Each row comes from the steps of one walk. Every step used is in the known rows, and no mark comes twice. Write the walk behind each row, first mark first.
Known rows
kisate -> raminef -> ginokug -> bara -> tufak: [ 0.53 -0.94 -0.19  3.00 -1.00 -2.63 -0.25 -1.95  1.75  0.51  0.79 -0.48
  0.46  0.89 -1.45  1.26  0.17  0.55 -2.20  2.65  0.46  1.53 -1.14  1.30
  2.17]
ginokug -> bara -> tufak -> tavu: [-2.48 -4.41  1.53  2.96 -3.10 -1.47  4.56 -2.58  0.21 -0.66 -0.26  0.19
  1.14 -0.59 -1.08  0.81 -0.11 -0.34 -3.11  1.75  1.05 -0.74  0.09  1.20
  0.53]
raminef -> kisate -> tove: [ 1.04  2.49 -0.38 -1.54 -0.17 -2.74 -4.14 -0.01  1.83  0.50 -0.44 -0.92
  0.36  4.15 -0.80  1.01 -1.17 -1.54  1.33 -1.57  3.06  3.09 -1.25 -0.05
 -0.74]
zimos -> ginokug -> bara -> tufak -> raminef -> kisate: [-0.13 -1.07  1.38  1.12 -4.13 -3.91  0.91 -2.16  2.45 -0.47 -0.47 -0.99
  1.33  0.07 -0.58  1.09 -0.01 -1.74 -4.02 -1.22  2.90 -0.01 -1.26  0.06
 -0.80]
zimos -> ginokug -> raminef: [ 2.94 -0.04  0.32 -3.08 -1.37 -0.43  0.40 -0.75  1.24 -0.72 -0.20 -0.79
  0.13 -1.25 -0.98  1.31  0.27 -0.97  0.45  0.14  0.83 -0.91 -0.56 -1.29
 -0.51]
tove -> ginokug -> bara -> tufak: [-2.84 -2.01 -2.14  3.88 -0.11 -1.49  2.35 -1.57  0.03 -0.28  0.61 -0.31
  0.11 -2.34 -1.44  0.99  0.89  0.68 -2.63  1.88  0.51  0.12 -0.90  0.53
  1.62]
ginokug -> raminef -> tufak -> bara: [-0.30 -0.15  1.51 -0.57 -3.30 -1.30 -5.72  0.37  4.56 -0.29 -1.35  0.66
 -0.63 -0.28 -1.53  0.93 -0.99 -0.99 -0.90 -0.44  4.56  1.40 -0.10 -2.78
 -1.80]
kisate -> raminef -> ginokug: [ 2.31  0.96 -1.57 -0.68  0.04 -1.56 -3.51 -0.19  1.54  1.53 -0.03 -0.46
  0.34  2.38 -2.17 -1.17 -0.50 -0.90  0.29  0.19 -0.74  1.64 -0.70  0.92
  0.22]
raminef -> tufak: [ 1.70  1.11 -0.63 -0.58 -1.37 -2.05 -3.62  0.34  0.99 -0.26 -0.80  0.09
  0.15  0.75 -1.01  0.05 -0.10  0.28 -2.17  0.03  2.29  0.29  0.15 -1.31
 -0.22]
bara -> ginokug: [-3.45  2.45 -0.12 -0.35 -0.48  0.00  1.36 -0.63  2.48  0.29  0.03  0.15
  0.43 -0.87 -0.44  0.75  0.22 -1.52 -0.93  1.15 -2.48 -0.01 -0.08  0.76
 -0.73]
tufak -> raminef -> ginokug: [-0.04 -0.47 -0.66 -0.85 -0.38 -0.99 -4.50 -0.54  0.88  0.71 -0.05  0.31
  1.06  1.33 -1.67 -2.41 -0.45 -1.85 -1.83 -3.52 -0.61 -0.79 -0.64  0.64
  0.68]
zimos -> ginokug -> bara -> tufak -> tavu: [-1.34 -4.92  0.69  2.01 -3.60 -2.01  6.26 -3.05 -0.39 -1.28 -0.68 -0.77
  1.33 -2.30 -1.70  1.16  0.33 -1.41 -3.31  2.16  0.36 -1.92 -0.14  0.53
 -1.15]
tove -> ginokug: [-1.41 -0.25 -3.78  0.81  1.21 -0.02 -0.39  0.13 -0.94  0.61 -0.29 -0.10
 -0.16 -1.86 -2.14 -1.49  0.47 -0.85 -0.33 -0.91 -0.54 -0.21 -0.56 -0.12
 -0.59]
zimos -> ginokug -> bara -> tufak -> raminef: [-0.30 -2.90  1.36  1.33 -2.74 -2.82  3.02 -2.95  0.95 -1.36 -0.90 -0.58
  1.01 -1.76 -0.72  0.90 -0.30 -1.44 -3.22 -0.96 -0.75 -1.25 -1.40  0.18
  0.16]
raminef -> ginokug: [-0.25  0.39 -1.71 -0.05  0.83 -0.10 -3.66  0.27 -0.23  0.93  1.01 -0.11
  0.36  0.31 -1.30 -1.17  0.55 -0.50 -1.13 -0.18  0.57 -0.39  0.17  0.40
  0.79]
zimos -> ginokug -> bara -> tufak: [-0.85 -2.27  0.12  2.47 -1.68 -1.98  4.57 -2.21  0.03 -1.40  0.45 -1.16
  0.37 -2.86 -0.38  2.76  1.06  0.09 -2.68  3.12  0.28 -0.71 -0.73 -0.25
  0.21]
kisate -> raminef -> ginokug -> tove: [ 2.05  0.89 -2.62 -2.76  0.74 -1.00 -4.84 -1.68  2.64  0.17  0.77 -0.23
 -0.16  3.12 -1.71 -0.40  0.00 -0.50 -0.50 -0.57  0.60  2.06 -1.00 -0.17
  0.68]
tove -> ginokug -> raminef: [ 0.44  0.11 -2.18 -1.35  0.45  0.09 -2.27  0.01  0.91  0.45 -0.02  0.23
 -0.41 -0.85 -2.04 -0.37  0.32 -0.24  0.45 -1.10  1.22  0.17 -0.86 -0.55
  0.82]
kisate -> tove -> ginokug -> zimos: [-1.47  1.60 -2.51 -1.16  1.33 -1.46 -0.82 -0.92  0.54 -1.31  1.13 -1.09
  0.30  0.02 -2.98  0.09 -0.61 -1.65  1.28 -1.39  1.25  1.36 -2.46 -1.82
 -1.20]
bara -> tufak: [-1.09 -0.52  1.08  1.98 -1.56 -1.98  2.29 -1.03 -0.48 -0.65  0.68 -0.19
 -0.08  1.55  0.05  0.75 -0.02  0.95 -2.23 -0.65 -0.88  0.57  0.73  0.44
  1.89]
kisate -> tove -> ginokug: [-0.69  0.53 -4.43 -0.52  2.34 -1.60 -2.56 -0.33 -0.59  0.34 -1.04 -0.73
 -0.11  0.75 -3.08 -0.80 -0.71 -1.72  1.89 -1.98 -0.69  1.49 -1.85 -0.11
 -0.77]
zimos -> ginokug: [ 1.37 -0.63 -1.25 -1.15 -0.82 -0.71  2.53 -0.66 -0.73 -0.67 -0.43 -1.20
  0.23 -2.18 -0.93  0.40  0.51 -1.48 -0.30  0.68 -0.83 -1.27 -0.23 -1.02
 -2.34]
raminef -> tufak -> tavu: [ 0.83 -1.76  0.17 -0.60 -3.64 -1.93 -0.92 -0.68  0.72 -0.03 -1.80  0.42
  1.00  0.88 -2.24 -1.23 -0.71 -1.35 -2.89 -0.65  2.20 -0.64  0.69 -0.53
 -1.33]

Which walk is each row?
[-4.56  1.80 -1.10 -1.58 -2.17 -0.82 -3.53 -1.57  5.52 -1.12 -0.50  0.61
 -0.50 -0.73 -1.18  1.48 -0.09 -2.10 -2.94  0.56  1.73  1.73 -0.36 -2.24
 -2.21]	raminef -> tufak -> bara -> ginokug -> tove
[ 1.33  1.96 -0.13 -1.50 -0.55 -1.42 -1.74 -1.02  2.63 -0.25  2.06 -0.79
  0.62  1.69 -2.17 -0.14 -0.38 -0.92 -0.35  0.55  1.10  1.41 -1.48 -0.91
 -0.53]	kisate -> raminef -> ginokug -> zimos
[-1.94 -1.42 -0.15  3.23 -0.59 -1.55 -0.27 -1.45  0.41 -0.09  1.72 -0.31
  0.43 -0.72 -0.68  1.40  0.95  0.85 -3.46  2.22  1.35 -0.04 -0.33  0.98
  2.59]	raminef -> ginokug -> bara -> tufak
[-0.83 -0.98  0.30  0.80 -1.75 -2.57 -2.73 -1.41  0.24  0.22  0.48  0.17
  0.99  2.57 -1.56 -1.91 -0.68 -1.00 -3.65 -3.97 -1.03 -0.19  0.01  1.03
  2.37]	bara -> tufak -> raminef -> ginokug
[-5.68  1.01 -0.37 -1.13 -1.11  0.56 -1.24 -1.72  4.88 -1.15  0.10  0.57
 -0.61 -0.98 -0.44  1.35 -0.04 -2.40 -1.51  0.48 -0.04  1.41 -0.40 -1.34
 -2.03]	tufak -> bara -> ginokug -> tove
[-2.54 -4.10  0.37  2.90 -2.66 -1.51  1.89 -2.37  0.07  0.14  0.43  0.02
  1.31 -0.16 -1.99  0.08  0.28 -0.72 -4.00  1.48  1.32 -0.99  0.20  1.42
  1.10]	raminef -> ginokug -> bara -> tufak -> tavu
[ 0.90 -0.04  0.64 -0.45 -2.57 -5.11 -1.17 -2.56  2.49 -0.55 -1.21 -1.63
  1.29  2.32 -1.53  1.94 -1.32 -2.73 -1.20 -1.95  2.38  1.77 -2.62  0.04
 -1.07]	zimos -> ginokug -> bara -> tufak -> raminef -> kisate -> tove
[-1.45 -0.72 -3.94  0.98  2.57 -0.86 -2.05 -0.94  0.74  0.11 -0.70 -0.61
  0.25 -2.35 -2.36  1.14 -0.02 -1.13  1.44  1.65  1.27  1.03 -3.04  0.14
 -0.86]	kisate -> tove -> ginokug -> bara
[-1.99  0.75 -2.16 -0.12  0.48 -0.18  1.15 -0.55  0.34 -1.16  1.83 -0.65
  0.20 -1.87 -2.24 -0.40  0.57 -0.71 -0.83 -0.43  1.19 -0.28 -1.33 -1.76
 -1.13]	tove -> ginokug -> zimos
[ 2.37  2.81  0.58 -3.18 -0.77 -2.62 -5.87 -0.07  3.28  0.43 -0.24 -0.71
  0.22  4.74 -0.98  1.74 -1.35 -1.14  1.96 -2.25  4.26  3.15 -1.63 -0.45
  0.43]	ginokug -> raminef -> kisate -> tove
[-6.15  0.88  0.71  1.01 -1.75  0.32  0.78 -0.43  4.19  0.18 -0.68  0.50
 -0.15 -2.25 -0.79  0.87 -0.51 -3.01 -0.64  1.19 -1.43  0.68 -0.15 -0.38
 -3.26]	tufak -> bara -> ginokug
[-1.07 -0.63  1.99  1.99 -3.53 -3.36 -1.03 -1.70  2.89  0.21 -0.09 -0.12
  1.03  1.69  0.02  0.88 -0.39 -0.54 -3.91 -1.54  3.37  0.99 -1.03  0.69
  1.04]	ginokug -> bara -> tufak -> raminef -> kisate
[-1.01  0.37 -3.77  1.06  1.53 -1.80 -3.48 -0.64  1.96  0.94 -0.48 -0.89
  0.36 -1.09 -2.40  1.32  0.13 -1.40  0.58  1.33  4.06  1.90 -2.92 -0.01
 -1.18]	raminef -> kisate -> tove -> ginokug -> bara
[-2.19 -2.72 -0.61  2.71 -1.46 -2.30  0.70 -2.36  0.86 -0.44 -0.79  0.16
  0.82 -1.33 -1.68 -0.59 -0.25 -0.83 -3.20 -1.93 -0.60 -0.48 -1.74  0.80
  1.39]	tove -> ginokug -> bara -> tufak -> raminef
[ 4.31  1.74 -0.65 -0.88 -1.98 -3.45 -3.35 -0.27  2.80  0.43 -1.81 -0.21
  0.07  2.61 -1.87 -0.18 -1.06 -0.19 -0.45  0.14  1.02  2.14 -0.54 -0.85
 -0.89]	kisate -> raminef -> tufak
[ 3.26  1.57  0.33 -2.57 -2.17 -1.81 -5.15  0.17  2.72 -0.21 -0.65  0.41
 -0.01  1.07 -1.10  0.84 -0.25  0.66 -1.48 -0.48  3.79  0.65 -0.14 -1.77
  1.10]	ginokug -> raminef -> tufak
[-5.02  2.93  1.38 -0.19 -3.36 -1.42 -0.54 -0.89  5.53 -1.69  0.85  0.05
  0.31 -2.08 -1.82  1.71 -0.43 -2.65 -2.65  1.19  2.17  0.96 -0.78 -2.92
 -3.61]	raminef -> tufak -> bara -> ginokug -> zimos
[-2.22  2.14 -1.08 -2.01 -2.58 -2.05 -3.46 -2.08  6.83 -0.65 -1.37  0.42
 -0.58  0.86 -2.02  1.30 -0.90 -2.44 -1.66  0.80  0.66  3.11 -1.03 -1.89
 -2.91]	kisate -> raminef -> tufak -> bara -> ginokug -> tove
[ 1.49 -0.35 -1.60  1.07  0.83 -0.85 -2.92 -1.02  2.64  1.35  0.18 -0.29
  0.49 -0.47 -1.57  0.78  0.21 -0.50  0.08  3.51  1.27  0.97 -2.06  0.89
  0.14]	kisate -> raminef -> ginokug -> bara
[ 3.19 -1.43  0.05 -0.97 -3.94 -3.18 -1.05 -1.23  2.17  0.63 -2.74  0.18
  0.99  2.59 -3.16 -1.32 -1.55 -1.76 -1.34 -0.48  0.90  0.82 -0.15 -0.20
 -2.13]	kisate -> raminef -> tufak -> tavu
[-1.41  2.69 -2.27 -1.36  0.28 -2.49 -2.33 -0.49  1.66 -0.63  1.40 -1.46
  0.55  1.71 -2.92  0.37 -0.47 -1.94  0.20 -1.85  3.82  2.14 -2.38 -1.87
 -1.69]	raminef -> kisate -> tove -> ginokug -> zimos
[-2.97 -3.81 -1.44  2.52 -1.46 -2.67  2.50 -2.81 -0.18 -0.38 -1.03 -0.42
  1.06  0.09 -3.38  0.31 -0.73 -1.69 -1.46  0.19  0.30  0.46 -1.47  1.19
 -0.19]	kisate -> tove -> ginokug -> bara -> tufak -> tavu
[-0.75 -1.46  2.14  0.71 -2.67 -2.73  0.94 -1.93  0.41 -0.72 -0.74  0.26
  0.62  2.15 -0.28 -0.93 -1.22 -0.72 -2.74 -4.23 -1.83  0.00 -0.19  0.82
  1.83]	bara -> tufak -> raminef
[ 0.83 -0.09  0.12  0.49 -3.22 -2.82 -3.86  0.08  4.72  0.46 -2.43  0.10
 -0.49  0.91 -2.10 -0.11 -1.70 -1.70 -0.19  0.24  2.07  2.86 -0.69 -2.01
 -3.48]	kisate -> raminef -> tufak -> bara
[-1.63 -1.67  1.15  3.31 -1.12 -1.52  2.50 -1.72  0.63 -0.88  0.70 -0.19
  0.12 -1.14  0.32  2.20  0.56  1.32 -2.53  2.64  0.85  0.25 -0.63  0.44
  2.01]	ginokug -> bara -> tufak
[-0.97 -0.85 -1.62  1.39  1.17  0.47 -3.01 -0.61  1.06  0.63  1.12 -0.04
  0.65 -2.13 -0.83  0.84  1.04 -0.07 -1.38  3.13  2.41 -0.76 -1.23  0.60
  0.59]	raminef -> ginokug -> bara
